Each row comes from the steps of one path. Every step used is in the known rows, and no mark comes twice. Write the path behind each row, first mark first.
Known rows
digam-lesa-linukik: [ 0.23 -0.02 -3.78  1.16  0.09 -2.65  1.93  0.12 -0.04  0.31 -2.70  0.35
  2.91 -2.03  1.07 -1.72 -0.84  1.63  0.14  2.59  1.59  0.41 -0.14 -1.47
 -2.37]
salazu-ketat: [ 1.79  0.52  0.75  1.91  0.74  1.53 -0.31  1.70  0.75 -1.55  3.12 -0.01
 -0.82 -0.01  1.65  1.78 -1.62 -0.89  1.40  1.03 -0.30 -0.63 -0.86 -1.72
  0.81]
fadetev-vogez-libasin: [ 1.53 -4.28  1.23 -1.41  1.08  1.81 -3.03  0.86  3.49  1.32 -1.38  2.27
  3.31  0.35  0.55 -2.59  0.30 -4.04 -1.80  0.03  0.18  0.92 -0.25 -1.59
  3.35]
digam-linukik-lesa: [-0.99 -1.97  2.18  0.87 -0.19 -1.67  0.97 -2.75 -0.98  1.18 -0.25  0.74
  2.38  1.35  2.66 -3.47 -1.26 -1.14 -3.64  1.07 -0.54  1.03 -2.22  1.48
  1.29]
fadetev-vogez-libasin-salazu-ketat: [ 2.05 -1.41  3.28 -1.91  2.53  2.94 -2.49  1.42  3.39 -0.40  2.36  0.73
 -0.21  1.95 -0.24 -0.55 -0.98 -2.93 -1.53  0.14  1.47  0.11  1.02  0.11
  3.10]
fadetev-vogez-salazu-libasin: [ 4.12 -3.46  0.46  1.27 -2.25 -2.70 -2.92 -0.89  2.73  0.57 -3.29  1.76
  1.44  3.67  2.91 -2.82  5.29 -0.20 -1.90  0.69 -1.93  0.05  3.25  0.04
 -1.46]
vogez-salazu-ketat-lesa-linukik-digam: [ 3.71  0.75 -2.43  4.50 -3.65 -2.42  5.73  3.54 -3.00  1.45 -0.61 -1.94
 -0.11 -4.45  4.85 -0.98 -5.67  1.95  1.26 -4.18 -0.52 -0.27  4.45  3.18
 -2.54]
digam-linukik-libasin: [ 0.44 -1.75 -1.21  0.77  2.85 -2.42 -1.92 -3.24 -0.68  0.48 -2.85  0.65
  3.19  0.08  0.22 -3.36  0.95  1.27 -1.75  4.34  0.41 -0.64 -0.74  1.18
  0.43]
ketat-lesa-libasin-salazu-fadetev: [-1.90  1.15 -5.30  0.14 -1.19 -0.79  1.06 -0.18 -1.27 -0.68  1.18  1.33
 -2.34 -3.51 -0.68  2.51  3.71  3.26  2.79 -0.61  2.77 -0.69 -0.08  0.95
 -2.12]
digam-lesa-ketat: [ 0.39  1.80 -0.76  0.81  0.38  2.16 -0.68 -0.39  1.92 -1.88 -1.23  1.03
 -1.48 -0.74 -2.05  2.66  1.37  1.97  3.13  1.65 -0.26  0.66 -0.60 -3.17
 -1.47]
digam-lesa: [-0.05 -0.22 -0.51  1.40 -0.14 -0.72  0.96 -0.09  1.70 -1.10  0.06  1.96
  1.71 -0.85  1.06  0.37  1.32  2.33  2.11  2.05 -0.81  1.39 -2.29 -2.30
 -3.27]
libasin-salazu-fadetev-vogez: [-0.80 -1.02  1.68 -1.00  2.59  0.06 -0.45 -0.22  1.66  1.26  3.01  0.82
 -1.74  4.29 -1.15  0.48 -0.77 -2.53 -3.02  1.18 -0.12 -2.53 -0.03 -0.39
  2.64]
salazu-fadetev-vogez-libasin: [-1.64 -2.20  1.15 -1.39  1.92  0.39 -3.34  0.41  1.95  0.49  0.32  1.33
  2.64  1.19 -2.62 -0.97 -1.94 -4.39 -1.09 -3.13  0.18 -0.27 -0.45 -0.80
  4.97]
libasin-salazu-ketat: [ 1.76  1.17  1.72  0.70  1.31  2.02  0.80  0.92  1.04 -1.39  4.74 -0.45
 -3.05  1.15  1.82  1.92 -1.00  0.51  0.04  2.67  0.35 -1.03 -0.23 -0.47
  0.11]
ketat-salazu: [-0.11 -0.14 -0.15 -0.57 -1.31  1.00 -0.38  0.65 -0.78  2.35  1.59  0.61
  1.31 -1.23  0.44  1.64 -0.75  0.56 -1.35  0.31 -0.41  1.88 -2.90 -2.32
 -2.70]
linukik-digam-lesa-salazu-ketat: [-3.64  3.34  3.22  1.04 -1.74 -0.51  2.48  0.98 -1.70 -3.05  2.25 -1.92
 -2.73 -1.41  0.91  2.42 -1.47  1.04  6.26 -2.18 -3.48  1.51 -0.73 -0.21
 -3.05]
fadetev-vogez: [ 2.73 -3.61  0.88  0.29  1.11  1.14 -1.38  1.12  2.96  1.98 -0.13  2.25
  1.25  2.43  1.79 -1.18  0.62 -3.53 -2.07  2.70 -0.63 -1.04 -0.53 -2.45
  1.88]
linukik-libasin-salazu: [ 1.52 -0.01  0.57 -0.47  1.57  1.50  0.09 -1.63 -0.18 -0.39 -1.63  0.75
 -0.93  0.19  0.51 -1.14  3.40  2.72 -0.16  4.93 -0.18 -1.05 -1.18  0.46
 -0.27]
ketat-lesa-salazu-fadetev-vogez-libasin: [-4.37 -1.49 -1.55 -4.58 -0.19  0.02 -1.10  2.22  1.36  0.24  0.56 -1.46
  2.26 -1.45 -4.09  0.03  1.33 -4.06  1.13 -6.12  1.01  3.20  0.85  0.92
  2.28]
linukik-lesa-libasin-salazu-fadetev: [-4.67  1.83  0.98 -0.38 -1.91  0.11  1.03 -3.24 -3.20 -1.74 -1.12  0.83
 -2.93  0.21 -0.40  0.29  3.16  1.27  1.34 -0.70  0.12 -1.38 -2.74  1.37
  0.92]
fadetev-vogez-salazu: [ 2.93 -4.61  1.73  1.41 -0.58 -0.07  0.69  0.13  2.87  1.60 -2.57  0.77
  2.22  3.30  3.25 -2.27  0.18 -1.15 -2.56  1.42 -2.12 -0.55  0.94 -0.67
 -1.91]
ketat-salazu-fadetev-vogez: [-1.65 -0.09  0.88 -1.56  1.18 -0.51 -2.21  0.92 -0.39  2.98  2.19  0.77
  1.51  2.11 -3.59  2.13 -2.27 -2.84 -2.52 -2.64 -0.34 -0.45 -2.15 -1.75
  0.89]
vogez-libasin-salazu-ketat: [ 0.54  0.60  2.08 -1.03  0.99  2.96 -0.93  0.75  1.46 -1.84  3.40 -0.37
 -1.17 -0.73  0.55  0.50 -1.39  0.06  0.13 -0.06  1.18  0.95 -0.02  0.34
  1.44]
vogez-salazu-ketat-lesa-linukik: [ 3.82 -0.07 -4.87  2.57 -1.98 -2.08  4.22  3.22 -0.78  0.28 -1.25 -2.50
  1.97 -3.29  2.81 -0.75 -2.88  2.25  0.04 -2.15  2.09  0.64  3.88  1.99
 -3.36]

Which path is each row?
[ 1.13 -0.95 -5.29  0.43 -2.09  0.83  1.33  0.27  0.25  0.15 -0.60  2.48
 -1.78 -4.05  2.42  0.80  5.79  3.63  2.15  2.58  2.93  0.57  0.22  0.09
 -3.79]  ketat-lesa-libasin-salazu
[ 1.21  3.88 -1.89 -0.02  2.59 -1.91  1.12 -0.68 -1.61 -2.38 -3.07 -1.27
  0.60 -1.06 -1.96 -1.02  0.88  4.59  1.91  3.49  2.80 -1.09  1.04  1.80
 -1.58]  digam-lesa-linukik-libasin-salazu-ketat
[-2.60  3.81 -0.49 -1.54 -0.07  2.10 -2.28 -0.14 -1.89  0.76  2.03 -1.19
 -2.47 -0.53 -5.95  5.59 -2.76 -0.26  0.13 -3.14 -0.20 -0.36 -1.37 -2.39
  0.85]  lesa-ketat-salazu-fadetev
[-3.38  2.01  4.28 -1.75 -2.06  2.16  1.80  0.31 -1.68 -2.72  1.22 -3.33
 -1.67  1.29  0.65  0.76  0.90 -2.29  2.23 -1.96 -1.96  2.19 -2.42  0.31
  0.94]  linukik-lesa-salazu-ketat
[-3.30  1.93 -0.27 -0.80 -0.22 -0.57 -0.70  0.24 -2.24  1.36  3.35 -0.39
  0.56 -0.77 -2.66  3.29 -2.72  0.05 -0.80 -2.80 -0.63  0.59 -3.03 -1.57
 -0.92]  ketat-salazu-fadetev
[-2.23  0.98  0.50 -0.06  1.18  0.04  1.06 -0.81 -0.30 -0.22  4.30 -0.33
 -2.79  1.46 -0.33  1.73 -1.30  0.24 -1.13  0.98 -0.41 -1.74 -1.15 -0.28
  0.68]  libasin-salazu-fadetev
[-1.93 -0.55  0.43  2.14 -1.05 -1.91  1.94 -1.01 -0.65 -0.92  0.25 -1.22
  0.55  1.20  0.82  0.47 -2.47  1.30 -0.20 -1.87 -2.40 -0.94 -0.24  0.17
 -2.09]  vogez-salazu-fadetev
[ 0.54  1.83 -0.30 -1.34 -0.90  3.67 -1.96  0.32 -0.45  1.63  0.22 -0.35
 -1.89 -1.21 -2.77  4.02 -0.80 -0.06 -0.49 -0.10  0.01  1.11 -1.21 -3.21
 -0.83]  lesa-ketat-salazu
[-4.57  0.86  3.55 -1.61 -0.23 -1.04  1.01 -1.94 -1.98 -1.77  1.37 -3.89
  0.16  2.11  0.50 -1.27 -1.16 -2.27 -0.83 -0.88 -0.67  2.16 -1.32  2.30
  0.67]  digam-linukik-lesa-salazu-ketat
[ 0.73  1.13  2.55 -0.18 -1.81  4.36  0.20 -0.76 -0.17 -0.39 -1.71  0.21
 -2.64  0.53 -0.41  0.85  0.83 -1.58  0.43 -0.31 -1.30  0.29 -1.51 -1.40
  3.26]  linukik-lesa-ketat
[ 5.32 -1.19 -1.23  3.55 -2.21 -2.52  4.26  4.10 -1.14  2.89 -1.68 -0.78
  0.89 -1.66  4.09 -2.29 -5.21 -1.01 -0.56 -4.08 -0.24 -1.25  5.56  2.81
 -0.44]  fadetev-vogez-salazu-ketat-lesa-linukik-digam
[ 2.72 -1.43 -0.75  2.12 -3.77 -2.69 -1.35 -1.51  0.85 -0.86 -2.08  0.54
  0.51  1.06  3.56 -1.66  4.68  2.56 -0.03  0.57 -2.19  0.92  2.25  0.31
 -3.32]  vogez-salazu-libasin
[-3.50  0.40  0.79 -2.02  0.86  1.02 -0.56 -1.02  0.37 -0.82  3.20 -0.23
 -0.73 -0.48 -1.83  0.23 -1.71 -0.12 -0.89 -1.60  0.48  0.22 -0.87  0.57
  2.21]  vogez-libasin-salazu-fadetev
[ 3.70 -2.29 -3.13  2.44 -1.82 -0.62 -0.08  2.14  1.40 -0.85 -3.49  1.25
  1.41 -1.32  1.79  0.33  3.48  1.42  2.97 -1.71  1.55 -0.20  2.70  0.84
 -3.72]  fadetev-vogez-salazu-ketat-lesa-libasin
[-0.58 -1.60  0.75  0.23  1.80 -0.56 -1.69  0.73  1.46  1.08  1.51  1.37
  0.57  3.19 -1.25  0.50 -1.50 -3.91 -1.41 -0.50 -0.69 -2.28 -0.70 -1.61
  3.64]  salazu-fadetev-vogez
[ 1.95 -0.46  1.73  2.94 -0.93  0.21  1.58  0.68  0.56 -1.98  0.73 -1.38
  0.14  0.93  2.95  0.79 -2.13  1.39  0.91 -0.28 -1.71 -0.16  0.52 -0.12
 -2.96]  vogez-salazu-ketat
[-7.12  0.57  3.75 -2.30 -0.50 -1.65 -0.38 -0.25 -0.54 -0.98 -0.42 -0.47
  0.71 -0.23 -3.32 -0.56 -1.75 -2.62  3.52 -6.28 -3.01  1.80 -0.25  0.69
  1.11]  linukik-digam-lesa-salazu-fadetev-vogez-libasin
[ 1.68  0.12 -2.72 -0.95  1.52 -0.48  1.06 -1.42 -1.85  1.11 -4.26 -0.99
  0.16 -0.69  0.70 -3.18  1.42  1.91 -2.23  5.60  2.09 -1.98  1.07  1.20
  0.83]  lesa-linukik-libasin-salazu
[ 3.73  2.44 -1.82  0.13  1.46  1.51  1.09  1.86 -0.24 -1.51  1.28  0.22
 -1.21 -2.42 -0.68  1.39  3.14  3.67  2.68  0.92  1.89  0.21  0.64  2.41
 -0.78]  linukik-libasin-salazu-ketat-lesa
[-2.32  3.30  0.47 -2.12  1.65  0.27 -2.95  0.01  0.47  0.73 -0.03  0.75
 -0.15  1.62 -8.42  4.82 -0.97 -0.44  0.73 -3.55  0.24  0.35 -1.18 -2.74
 -0.47]  digam-lesa-ketat-salazu-fadetev-vogez
[-0.46 -0.10  1.89  0.18 -0.14  0.89 -0.57 -3.13 -0.64  0.52 -1.59 -0.18
 -0.76  1.35 -0.42 -1.28 -1.17 -1.51 -2.66  0.66 -0.02  0.23 -0.45  0.52
  2.93]  digam-linukik-lesa-ketat
[ 3.65 -0.38 -0.87 -0.36 -0.19  0.22  1.58  4.14 -0.12  2.90  1.07  0.33
 -0.40 -3.25  1.58 -2.41 -4.48 -2.38 -1.35 -3.65  2.72 -0.14  4.97  3.25
  3.61]  fadetev-vogez-libasin-salazu-ketat-lesa-linukik-digam
[-1.79  2.03  0.34 -0.74  2.39 -0.04 -0.26 -2.13 -1.66 -1.16  0.10 -0.20
 -1.67  1.08 -2.65  0.44  1.43  2.34  0.38  1.69 -0.31 -2.30 -1.25  1.29
  1.28]  linukik-libasin-salazu-fadetev
[ 1.92 -0.37 -3.73  0.16  0.77 -1.04 -0.26 -0.67 -2.04  0.97 -5.76 -0.47
  2.48 -1.74  0.41 -3.30  0.77  0.50 -0.77  3.98  1.34 -1.62  0.42  0.07
  1.61]  lesa-linukik-libasin
[-1.78 -0.02 -1.13 -2.11 -3.18 -1.38 -2.66 -1.19  0.04 -1.46 -0.31 -1.18
 -1.55  0.67  1.21 -0.09  6.78 -0.53  1.56  1.21 -1.50  2.24  0.92 -0.95
 -0.97]  lesa-salazu-libasin
[ 0.30 -1.04 -0.09 -0.50  3.42 -1.75 -0.76 -4.02 -0.53  0.73 -1.28  0.36
  0.88  1.20  0.55 -3.28  1.43  2.71 -3.24  5.88  1.14 -1.13 -0.01  2.43
 -0.55]  digam-linukik-libasin-salazu
